Each row comes from the steps of one walk. Every step used is in the known rows, and no mark comes twice. Write the walk behind each row, first mark first.
(in the rows, 128 means zero)
Known rows:
P > B > M > K: [112 120 151  71 143 147 137 105 154 105 136 100 131 139 134 101 109]
R > V > P > B > M > K: [117 103 145  96 137 168 140 109 120  94 137  88 115  88 107 186 106]
P > B > M > R > V > E > F: [132 110 201 121  72 132 136 120 175 136 133 129 118 156  44 103 139]
E > V: [112 135  94 158 200 149 128 122 103 135 115 180 109  91  76  77 170]
B > M > R > V: [ 57 115 135 152 116 158 136 115 146 131 134 107  78  94  39 159 175]
R > V > E: [100 110 110 153 155 163 120 129 111 123 114 137  70 122  39  99 152]
P > B > M: [121 122 137 105 133 149 141 119 163 121 131 129 101 131  70  95 148]
F > E: [ 99 141  84 104  96 128 125 112 149 138 110 134  90 121  77 110 172]
P > B: [133 130 112 115 107 142 124 126 137 140 116 149 100 113  77  79 148]
K > F > E > V: [123 157 106 125 202 125 113 103 120 134 114 175 106 117  67  30 165]
P > B > M > K > F > E > V: [135 147 173  57 196 126 127  82 143 104 133 121 145 150 120  32 110]
B > P: [ 82 131 108 135 177 149 130 114 149 126 137 160  96 113 143  87 140]
K > F > E: [110 152  96 112 144 119 109 106 147 131 119 147  88 133  67  54 156]
V > P > B > M: [149 123 117 118 129 145 142 114 152 107 132 123  99 105  74 149 142]
M > K: [ 89 129 100 110 153 139 120 111 122 117 124 123 121 111 142 103 124]
V > E: [123 129  99 142 155 139 119 119 133 122 115 143  82 147  70  68 145]
F > E > V > P: [136 147  71 133 151 129 131 103 111 129 107 156 105  79  81 141 177]
R > V > P > B: [142 111 107 140 103 164 127 130 103 134 116 139  84  64  54 165 145]

Which walk is each row?
[141 127 122 138 141 121 123 128 152 127 121 175 126 161  83  62 146] => V > E > F
[172 156 130  82 165 115 113  84 106 117 117 137 141 107 132  71 102] => M > K > F > E > V > P > B
[139 137  76 172 197 144 130 117  92 124 117 173 106  65  83 130 166] => E > V > P
[148 137 139  63 143 131 145  84 136 103 126 104 146 112 135 142 121] => F > E > V > P > B > M > K
[171 150 139 103 183 126 133  90 141 110 128 146 113 119  61  80 143] => K > F > E > V > P > B > M
[111 113 178 126  89 151 132 112 156 132 128  98  76 142  30 110 141] => P > B > M > R > V > E
[146 150 139 105  82 119 143  87 156 135 121 116 112 100  70 150 166] => F > E > V > P > B > M > R
[138 133 131 127  74 128 138 103 164 126 133 104  95 100  73 163 149] => V > P > B > M > R
[175 137 104 145 160 144 130 118 100 135 113 173 113  70  86 112 149] => E > V > P > B
[ 90 114 164 125  78 159 137 116 152 140 132 105  85 102  38 139 157] => P > B > M > R > V
[ 82 117 116 166 113 153 139 110 136 120 135 102  74  69  42 211 169] => B > M > R > V > P
[110 133 150 112  78 133 136 108 176 139 133 112  97 125  68 107 154] => P > B > M > R
[166 139 157 109 244 138 128  90 113  90 142 133 143 110 127  73  96] => E > V > P > B > M > K > F
[152 142 145  54 138 117 125  80 159  92 136  89 125 142 125 110  96] => V > P > B > M > K > F > E
[ 76 133 122 139 117 132 135 107 168 130 134 114  91 119  67 125 171] => B > M > R
